Known rows, with every step that occurs
deset bivub: [ -9   3  -2   5   2   7   2   5  23  -3  -3  -9   5 -10  -7  -6  -3   0
  -4  17   4  -2   6   2   1  -7  -1  -6   0  -2  -7 -30 -10 -10]
vapi beded nokun bivub: [ 14  -4  -1   5  -3  -2   2   1   0 -10  -4   5  -7   1   3  -4   4   1
   5 -28  -5 -10  -4 -14  10   5  -9  13  -1 -17  19 -17 -10  17]
zukep bivub deset pekunut: [ -7  -1  15   1  -1   0  -1 -19 -17 -13  -7   5 -10   3  12  -5  -4  -3
   8  16   8   8   4   7   3  -6   1   1   4 -17   4  19 -17  -6]
selot bivub deset pekunut: [ -9  -3   9   0  -8   5   1 -15  -1   6  -2 -24  17   3  -3   8  -9   5
  -3  32 -12   4   7   5  -6  -1   4  -8  -7   6 -10  -4 -12 -13]
guvuk fesi: [  3   3  -5 -21   8   1  -2  15 -21  15   2  -5  13  -3  -9  -4  -2  12
 -13  -5   1  -1   4   4  -4  -4  -1  -9  -2 -14  -7 -30   2  -4]
busisa voleb pekunut nokun bivub: [  6  -9   1  36   9   0  12   4 -17  -1  14  -3 -26 -24  25   8   9  -2
   3  -1  -5   8   1  10  -2  -7   9   3  -4  -5  -5  36 -13  18]
busisa voleb pekunut vapi beded nokun: [  0   1   0   2   0  -1   6   1  -6 -10  12  16 -46   2   8  14   0 -11
 -12 -18 -14  -6 -16   1  -1  -2   6  11   3 -29  10   5  25  15]
nokun beded: [ -2   1 -11  -3   1  -2  -7   9  14  -3 -10   2  12   5  -7  15   3  -6
  -5 -23  -3 -18  -2  -6   3  -3  -2   6  -8 -12  -4 -11  17   4]
busisa voleb: [-13   6  -4  25  16   5   6  -4 -10   3  10  13 -16  -8   0  12   2   3
 -16   2 -16 -10  -5   1   3 -16   9  -6  -2  35 -10  -2  12  10]
bivub deset pekunut fesi: [ -3   8  12  -9   2  -3  -8 -15  -3   5  -1   1  24   7  -5   5  -8   7
   0  27   9  -1  -5   4  -3   4  -4   6  -8  23  -3  12   0   6]
selot bivub: [ -4  -2  -1   5  -2   7   2   1  -2   1  15 -25   2  -8  -6   6  -3   1
 -12  18 -16  -3   6   6  -4 -11   8 -12   4 -16  -9 -33   8  -9]
bivub deset pekunut zukep: [-16   7   3 -12   0   3   0 -15   9  12 -12   4  12  12  -3   8   0   7
  -3  23   6  10  -4   0  -1   6   6  -7   3  32 -16   9   1 -13]
zukep bivub: [ -2   1   6   6   5   2   1  -3 -14 -17   9   3 -24  -8   9  -6   2  -6
  -1   2   4   2   4   6   5 -16   5  -3  15 -40   5 -10   3  -1]
selot bivub zukep: [ -1   2 -13  -6   0  -2  -1   6   2   6  14 -21 -12  -5 -10  15   2   5
  -7  14 -15   4   3   8  -5 -16   9 -14   6   0  -7 -26  28 -17]
voleb pekunut kapa: [-14  -4   0  10   2  16   3  13  53 -13  33   4 -17 -16   3  22   7 -12
 -12   6   7   0   1  11 -11  -6   7  -6  13 -21 -11  -4  -4  -2]
vapi beded nokun: [ -3   0  -3  -3  -4   3  -6   5   7 -15  -3   7  -8   8  -2   2  -1  -8
  -3 -30  -9 -18  -6 -13   9   0  -6   8   8  -1  15 -29   4  10]
beded nokun bivub deset: [ 11   0  -1 -12  -9   6  -3 -11 -15  -2   2  -2  19   0   1  -8   7   6
   1   4   2   4   7  -4   4  11  -6  -1  -3   4  12   8 -27   8]
busisa voleb pekunut: [-10  -1   2  30  12   7   9   0 -10  -3  20  10 -28 -16  10  25   4  -3
 -19  -2  -6  -2  -5  12  -5 -15  17  -1   1 -12 -13   5   7  15]
voleb pekunut: [ -8  -3   5  13   0  12   2   9   8  -4  22   0  -2 -13   6  18   1  -5
 -14  -7  13   4   5  12  -8  -7  14  -1   9 -51 -13 -16   1   3]
vapi beded nokun bivub zukep: [ 16  -1 -10  -4  -2 -10   0   5   3  -5  -5   8 -16   3   0   2   8   4
   8 -32  -6  -5  -6 -12  10   1  -8  10   0   0  20 -13   7  10]
deset pekunut: [-10   2  10   6  15   3  -1   2   1   9  -6  10  11   0 -10  -2  -6   3
  -7  -6   4  -4   6   2  -5  -6   3  -6  -1  11 -13  -9  -7  -2]
beded nokun bivub: [ 15  -2  -2  -7   4   3  -2   0 -21  -3   5   2   5  -6  -5 -14   9   5
  -4 -10   1  -2   8  -2   1   3  -4  -5   3 -10  11  -8 -17  12]
selot bivub deset pekunut nokun beded: [ -1 -10   0  -7 -14  -5  -7  -6   4  -1 -21 -36  18   9   6   7  -5  -6
  15  18 -16  -1   6  -1  -2   5  -6   1 -13  19  -1  25 -11 -11]
busisa fesi: [ -6   3   5   3  -2   0  -8  -1 -14   1  24 -12   0 -13 -16   3  -2   4
 -17  25   9  -1   2  -1   0  -5   5  -2  -2   1  -1  -9   9   6]
vapi beded: [ -9   2  -1  18  -4   3   2   5  23  -6   1   5   0   2   2  11  -5  -3
  -2 -20  -5 -15  -7 -10  10  -5  -1  11   1  -5   1 -33  11   6]
pekunut nokun: [ -9   0  -7   3  -1   6  -7  15   6  -2   6 -11   9  -7   9 -13   1  -8
   7  -3  -1   0  11  -1   4  -4   0  -5   7  28  -3   1  -4  -7]
deset pekunut nokun bivub zukep: [ 11  -4  -1   3  13 -11   0  11  -6  13 -12   0   0  -6   3 -16   4   6
  21  -8   5  12  11   3  -2  -2  -4  -3  -6  37  -1  32 -12  -5]
voleb pekunut nokun: [ -6  -8   1  12  -5   9  -3  17   8  -8  18 -12  -5 -15  18   4   2 -13
   2  -6  10   8  10  11  -5  -3   8  -1  11 -26  -7   6  -6  -1]
vapi beded nokun bivub deset pekunut: [ 11  -6   9   1  -7  -4   2 -12   0  -6 -19   6   7  10   4  -4  -2   3
  12 -18  -2  -6  -4 -13   8  13 -11  15  -9   5  17   7 -27  14]
bivub zukep: [ -7   9 -16  -6   6  -2  -5  12  10   9   9   8  -7  -1 -10  11   6   4
  -7  -9   1   2   1   3   0 -13   6  -8   7  24  -8 -18  27 -11]
vapi beded nokun pekunut: [ 10  -5  -1  15  -3  -2  -2   8  -5  -8  -2  17  -6   3  -2   1  -5  -5
  -2 -35  -2 -12 -10 -11   3   4  -8  -1  -1 -13   5 -16  -3  10]
pekunut voleb: [-14   4 -10  14  15   4   9  -7 -23  -4   4   3   6 -11  -8   5  10   2
 -11  15  -2  -5  -6   5  -1  -8  13  -4  10  29 -10 -10  20   8]

Rows
[ -7   7  -3 -12  -7  -1   2 -16  -5 -11   2  -2 -26   4  14   3  10   0
   1  32   6  17  -7   3   6  -3   8  -6  21 -16  -2   4  15 -14]	pekunut zukep bivub deset
[ 12   1  -1  14  -7  -7   5  13   9  13   6  15   2   5  -5  -4 -14   0
  -2 -16   5  -2 -13  -4  -3   7  -3   0 -10 -31  -9 -10  22  -6]	nokun pekunut vapi beded
[  5   7  13  -4  20  -8  -6  -2 -11   5   2   7   7  -1 -14   0  -7   6
  -6  12   8  -7  -4   5  -9  -5  -2   2  -2   5  -3  -5  14  12]	deset pekunut fesi
[ -1  -4 -15  -3  -3  -3 -12  18  14  -5 -14 -11  10   2   7  -1   4 -14
  12 -21  -5 -12   4  -7   6   0  -7   5  -4  19   3  13   6  -2]	pekunut nokun beded
[-15   0   5   4  16   7   1   4  44   0   5  14  -3  -2 -13   2   1  -3
  -5   6  -2  -8   2   1  -9  -6  -4 -11   2  40 -10   5 -13  -8]	deset pekunut kapa
[ -6   7 -15  -7   3  -3  -1  10  26   3  -5  -3  -9  -8 -11   2   3   3
   0  11   3   6   3   4   0 -11   0  -8   2  17  -6 -22   9 -18]	deset bivub zukep
[ 19   6 -13 -28  -8 -13  -1  10  11   5   0   9 -19  13  -7 -10   2   2
   7 -22  -6   0  -9 -10   5   8  -9  12   0 -15  22  -8  32  -2]	pekunut vapi beded nokun bivub zukep
[ -8  -4  -1  -7  -8  -3 -12  -2  13   2 -28  -8  25  13   8   1  -3  -8
  18  -4   1  -2   5  -6   3   9  -9   7 -14  42  -1  39 -17  -6]	bivub deset pekunut nokun beded
[  3  -2  -7  33  15  -2  13  -1 -36   4   6  13  10 -15  -8   3   4   6
 -10   4   7   1  -9   9  -9  -3  10 -15  -2  12 -22   4   8   8]	nokun pekunut voleb
[  9   1  10   1 -12  -7  10 -12  14  14 -14   3  18  10   3  -9  -7  11
  15   5   4   6  -4  -6   5  16  -7  19 -19  -8   4  18 -10   1]	nokun bivub deset pekunut vapi beded
[-10   0  -1   0 -17  10   0 -12   4   0  11 -31  16  -1   1  12  -4   3
  -7  33 -14   3   5   5  -1  -3   6  -8  -1  -2  -8 -16  -3 -13]	selot bivub deset
[ -9  -1  10   6   7  -4   8 -26 -36 -19 -12   4 -13  -1  10  -4   4  -2
   9  27   5   8  -2  10   2  -6   6   2   8   6   4  30  -8   3]	zukep bivub deset pekunut voleb
[  1   7  -5 -25 -10  -1  -5   8  14  -4   2   7 -10  17  -7 -10  -6 -10
  -3 -20  -8 -11  -9 -11   6   7  -8   9   6 -18  18 -24  28  -2]	pekunut vapi beded nokun
[ -9   0   4 -10  -7   2   5 -17   2   9  -6 -26   2   7  -3  12  -2   8
  -4  42 -10  11  -2   5  -6   1   7 -13   3   8 -15  -2   4 -20]	selot bivub deset pekunut zukep
[ -6   5   6 -27 -14  -1  -6 -10  12   2 -16   9   7  26  -4  -7 -11  -4
   5  -2  -3  -3  -6  -9   3  16 -10  11  -5  14  12   9   0  -6]	bivub deset pekunut vapi beded nokun
[  5  -4  -3   9 -14   2   0   0   0   4   2 -20  24  -9  19 -15   4   2
  20  13   4  13  12  -2   8   9  -5   3  -6  28   2  29 -29  -1]	pekunut nokun bivub deset
[ 12  -2  -2   3   4   4  -7   8 -24  -1   8  16   7  -2 -10  -7  -1  -1
 -11 -18   5  -3   2   1  -7   2  -3 -19   2  -4  -3  -7 -12   3]	beded nokun pekunut
[ -6  -5  13   0  -5  -2  -6 -11 -14 -16 -10  -6 -12   2  22 -15  -4  -9
  22  15   6  13   9   5   6  -3  -4   1   7   3  10  38 -25  -8]	zukep bivub deset pekunut nokun
[  5   1   5   1   0  -3  10 -17   1  18 -12  -1  16   2   1   0   6  18
   5  23  10  16  -1   0  -1  10   3  -2  -7  11 -11  20 -15  -4]	nokun bivub deset pekunut zukep
[ 17   2 -13 -18   6  -5  -5   7 -17   2   4   7  -7  -3  -8  -6  13   8
   0 -15   0   6   6  -1   0  -1  -4  -7   4   8  12  -1   1   5]	beded nokun bivub zukep
[ 14   2   5 -29  -6  -1  -2 -11 -14   8  -8   3  15  12  -6 -22  -1   6
   4   7   4   9   5  -2  -3  18 -10   1  -7   1  14  23 -19   0]	beded nokun bivub deset pekunut vapi
[  8  -7   8  12  12  -4   3   7  -9  11 -12  -5  12  -9   6 -22  -1   4
  17  -4   6   6  13   1  -2   2  -5  -2  -8  23  -1  27 -28   1]	deset pekunut nokun bivub
[ -5   8   6 -15   8  -1   0   5   7  17  -3  11   7  10 -15 -14 -11   2
  -6   1   5   0   2   3  -8   1   2  -4  -2  -2  -7  -5  15 -11]	deset pekunut vapi
[ 16   0   9 -15   3 -10   4   1   2   8 -15  12  -6  13  -9 -20  -7   2
   8 -19  -1  -5  -4  -8  -1  12 -10  12  -7 -17  16   2   2   5]	deset pekunut vapi beded nokun bivub
[  2  -1   2 -16 -12   3  -1  11  15 -10  16   4 -21   7   4   6  -4 -14
  -7 -22   4  -2  -7   1  -4   7   3  13  11 -67  11 -18  22   3]	voleb pekunut vapi beded nokun
[ 11   1   1 -22   0  -1   1 -16 -18   5 -13   3   4   8  -3  -7  10  10
   3  11   5  11   1  -3  -2  15  -4  -6   2  15   5  19 -19   1]	beded nokun bivub deset pekunut zukep
[  8  -6  -6  20   6  -6   7  -1 -27 -13  -7  17  -9  -1  -3   3   3  -3
  -1 -22  -4 -12 -16  -7   2   4  -2   1   2   9   5  -5   6  18]	vapi beded nokun pekunut voleb
[  5  -2  10  11  -2   1   7 -14  -3  13  -8   0  29  -2   2  -4  -1  15
   7  11  10   9   7   1   0   8  -1   4 -15   8  -6  20 -32   3]	nokun bivub deset pekunut
[ -4   8  -4  -7  -9  -2   2   9  28   5   4   5  -2  12  -4  -4 -10  -4
  -2 -11  -4  -8 -10  -9   6   3  -2  12   1 -21   4 -28  35  -6]	pekunut vapi beded
[  0 -11  -7   5  -6   0  -7  21  15 -11   0 -12  -2  -7  17  14   5 -18
   7 -23   7  -2   5   5  -3   1   3   8   1 -37  -2  17   3   3]	voleb pekunut nokun beded
